Each row was made from one small tree. The marks that hang from a mark follow it in brackets, in alphabetical order. Every link used is in the known rows. Write each row's tree.
In the rows, zero is written as 100.
Known rows:
vukof[sisu[soral]]: 85 113 109 103 80 89 88 103 102 80 120 116 98 77 111 103 98 90 98 107 96
 117 127 80 91 64 101 99 114 102
sadu[sumu[vukof[sisu[bekek]]]]: 106 96 111 105 93 69 85 77 104 83 110 164 98 70 84 106 112 75 113 86 89
 105 142 93 60 53 80 82 131 100
loke[sisu[bekek pimig]]: 99 110 115 99 103 102 91 97 87 82 106 138 111 93 91 88 105 96 116 73 93
 115 85 92 115 35 109 101 145 119
sumu[vukof[sisu[loke]]]: 94 104 100 96 88 60 83 90 111 88 111 125 99 95 108 117 87 79 109 98 98
 116 113 95 75 77 87 91 114 91
bekek[vukof]: 92 96 118 89 96 88 81 93 107 88 105 112 95 96 100 109 110 91 119 104 97
 110 108 85 90 81 102 101 112 99
bekek[pimig[loke[sisu[reziz]]]]: 100 111 109 85 82 81 92 125 126 103 108 131 121 99 108 130 83 99 129 91
 93 120 87 74 110 32 94 98 98 104
bekek[loke[sisu[pimig soral]] vukof]: 88 83 131 86 79 94 63 96 111 80 125 134 92 86 89 95 108 89 119 105 79
 140 93 59 106 47 131 93 132 99
loke[bekek[vukof] sisu]: 98 107 112 111 92 81 89 116 105 93 105 130 104 83 99 98 102 87 128 104
 99 92 89 75 104 42 113 104 109 109
vukof[sisu[loke pimig]]: 87 113 110 88 88 82 83 94 108 86 109 126 94 111 102 98 90 94 106 88 99
 129 101 95 102 64 101 94 124 105
sadu[sumu[vukof]]: 110 96 110 100 103 72 87 70 107 92 102 130 100 95 80 110 102 89 129 82
 87 123 129 86 82 78 80 89 115 101
sumu[vukof[sisu[loke reziz soral]]]: 62 112 95 90 74 76 72 87 118 62 116 128 103 90 109 148 73 87 106 100 79
 133 112 64 78 55 77 73 122 86
vukof[sisu[bekek reziz]]: 79 107 98 91 85 101 85 109 103 70 101 144 116 81 108 121 93 93 99 96 96
 107 119 87 77 43 88 96 131 103
vukof[sisu[bekek loke[pimig] soral]]: 79 125 113 96 71 97 90 87 91 77 115 122 112 80 97 116 95 111 79 101 79
 125 128 94 92 39 97 79 142 88
sumu[vukof[sisu]]: 105 89 104 100 93 68 91 91 105 84 113 127 102 83 110 105 101 75 114 97
 104 109 117 100 70 80 97 102 114 101
loke[bekek[pimig]]: 97 125 115 88 93 91 87 107 101 110 117 121 102 89 108 98 105 92 131 101
 97 95 100 84 106 66 98 106 110 113
vukof[sisu[loke pimig reziz]]: 73 109 100 81 80 90 78 97 115 70 101 131 105 115 104 122 78 100 109 85
 92 136 93 85 101 53 95 89 127 101
sisu[pimig soral]: 82 120 121 91 94 105 88 76 93 75 117 108 94 101 96 98 100 106 112 83 85
 137 99 74 118 61 102 94 134 111
vukof[sisu[reziz]]: 86 99 95 92 83 91 88 113 110 75 99 127 113 93 112 118 89 93 106 101 101
 117 116 86 83 59 96 106 112 103
loke[pimig]: 110 99 111 95 95 97 106 88 86 93 100 94 121 104 95 99 105 116 106 92 98
 127 114 111 104 71 108 111 123 98
pimig[loke[bekek]]: 104 134 115 104 98 76 111 106 106 103 99 113 110 102 104 104 77 114 121
 82 107 97 100 81 109 49 91 99 110 99
sisu[bekek[loke] pimig]: 97 98 122 76 96 110 77 86 94 89 107 137 102 99 92 86 105 103 113 84 90
 127 105 86 94 64 109 99 154 99
sadu[sumu[vukof[sisu[bekek loke]]]]: 95 110 105 100 89 65 76 76 113 88 106 161 96 81 84 120 97 80 109 87 85
 113 138 88 65 52 71 70 131 91
pimig[loke[bekek[sisu]]]: 99 129 123 104 98 73 114 108 102 120 96 115 100 100 111 107 70 112 113
 95 102 110 112 75 102 47 91 98 112 80
sadu[sumu[vukof[sisu]]]: 113 87 107 106 93 60 88 81 114 86 110 146 98 80 87 104 107 77 119 91 95
 114 140 92 66 69 88 91 111 100

Which tree is each row?
98 105 121 66 85 105 66 104 103 113 121 139 104 83 103 98 115 88 116 111
 87 112 119 86 81 71 102 101 132 95 : sisu[bekek[loke pimig]]
60 128 106 89 86 121 80 92 96 64 106 124 111 85 102 135 88 107 103 93 75
 124 113 62 97 41 80 82 142 100 : sisu[bekek reziz soral]
89 132 99 103 85 76 90 112 104 97 105 128 103 95 111 101 79 95 107 103
 104 97 111 87 95 57 95 96 112 99 : vukof[sisu[loke[bekek]]]
95 57 113 74 65 90 75 105 119 77 103 134 118 84 96 119 106 100 104 119
 91 132 123 91 66 61 125 101 123 79 : bekek[loke[pimig] vukof[sisu[reziz]]]
99 67 127 75 79 81 68 97 119 83 117 143 86 88 99 87 115 80 113 107 98
 125 112 86 76 72 129 102 128 97 : bekek[loke vukof[sisu[pimig]]]
96 82 104 82 87 103 76 111 111 82 101 139 119 107 96 100 86 103 123 87
 89 143 84 72 109 46 120 108 132 102 : bekek[loke[sisu[pimig reziz]]]
113 79 112 93 86 71 72 84 113 90 113 173 100 67 82 100 109 75 112 97 86
 115 150 85 48 60 92 85 136 85 : sadu[sumu[vukof[sisu[bekek[loke]]]]]
76 97 114 79 96 104 90 88 98 86 94 118 101 115 105 117 84 109 115 88 86
 149 99 75 102 57 98 100 135 93 : bekek[sisu[pimig reziz]]
90 84 94 92 87 74 85 96 114 68 105 132 110 86 110 128 89 81 115 95 97
 118 111 88 70 66 89 98 118 99 : sumu[vukof[sisu[reziz]]]
94 114 114 110 85 109 100 93 78 80 112 119 126 74 90 102 107 112 96 92
 80 123 111 89 111 23 112 93 143 101 : loke[pimig sisu[bekek soral]]
90 99 110 103 83 73 85 86 105 72 126 124 96 72 109 111 99 78 107 100 93
 119 122 79 76 69 95 92 119 99 : sumu[vukof[sisu[soral]]]
112 76 122 81 86 98 96 93 90 119 99 107 114 100 99 93 95 115 99 116 91
 148 136 97 83 77 122 112 128 66 : bekek[loke[pimig] sisu]
93 93 144 82 96 70 95 84 114 102 103 119 83 108 99 112 94 102 118 90 94
 136 98 78 99 55 104 89 124 84 : bekek[sisu[pimig[loke]] vukof]
99 96 107 99 94 77 89 88 99 76 112 142 105 72 106 106 106 74 107 91 99
 99 120 102 63 62 89 95 135 101 : sumu[vukof[sisu[bekek]]]
94 93 130 95 90 86 103 86 91 103 97 111 102 91 97 105 105 108 111 113 92
 117 114 91 91 55 115 101 124 79 : loke[bekek[sisu vukof] pimig]
76 100 112 78 70 80 69 117 127 81 119 149 97 74 112 124 109 75 130 118
 92 92 102 73 78 46 102 93 106 109 : loke[bekek[pimig vukof[sisu[reziz]]]]
84 88 123 81 79 70 87 98 135 64 105 140 99 100 101 127 92 98 118 82 98
 125 91 78 90 37 103 86 121 101 : bekek[vukof[sisu[pimig[loke] reziz]]]
76 106 150 83 86 77 90 76 113 90 114 117 77 98 98 120 93 106 112 95 82
 145 105 60 105 45 102 77 128 82 : bekek[sisu[pimig[loke] soral] vukof]
78 83 115 69 71 83 64 112 130 82 118 142 96 80 112 131 116 71 122 120 90
 111 108 80 74 62 101 96 105 105 : bekek[pimig vukof[sisu[reziz]]]
79 88 105 83 69 83 78 94 119 69 98 121 113 101 98 139 94 103 100 109 88
 130 111 93 83 52 105 86 119 84 : bekek[vukof[sisu[loke[pimig] reziz]]]
60 91 120 82 71 94 69 87 120 45 120 136 91 84 101 126 106 90 110 98 80
 134 101 62 92 43 108 82 133 106 : bekek[vukof[sisu[pimig reziz soral]]]
60 129 109 94 84 106 92 98 95 86 102 119 102 89 112 129 71 111 110 107
 79 129 116 47 101 40 89 88 125 86 : loke[bekek[sisu[reziz soral]]]
82 116 119 86 83 114 73 95 92 90 117 128 103 77 100 104 98 102 100 105
 80 124 128 68 89 61 101 90 142 87 : sisu[bekek[loke] soral]
65 118 101 80 83 100 77 92 108 65 100 149 106 104 101 124 84 99 102 80
 87 128 97 85 92 38 88 81 149 103 : vukof[sisu[bekek loke pimig reziz]]
74 97 101 94 77 80 81 88 112 58 119 129 106 76 110 136 87 84 108 99 84
 127 116 68 75 56 87 86 123 96 : sumu[vukof[sisu[reziz soral]]]
58 125 115 81 89 123 79 76 94 54 109 130 105 94 94 125 93 113 109 74 72
 136 95 63 111 34 88 80 159 109 : sisu[bekek pimig reziz soral]
84 126 103 96 86 88 83 105 101 90 104 136 103 91 107 111 90 90 94 99 95
 105 121 95 82 55 87 90 128 96 : vukof[sisu[bekek loke]]
89 115 117 94 86 84 91 86 102 92 99 107 109 103 91 117 96 112 115 102 87
 112 99 92 105 56 107 90 123 88 : sisu[loke[bekek[vukof] pimig]]
64 139 102 94 74 107 94 86 94 72 99 103 122 104 95 137 67 132 106 95 72
 133 101 66 118 33 92 79 133 89 : sisu[loke[bekek pimig] reziz soral]
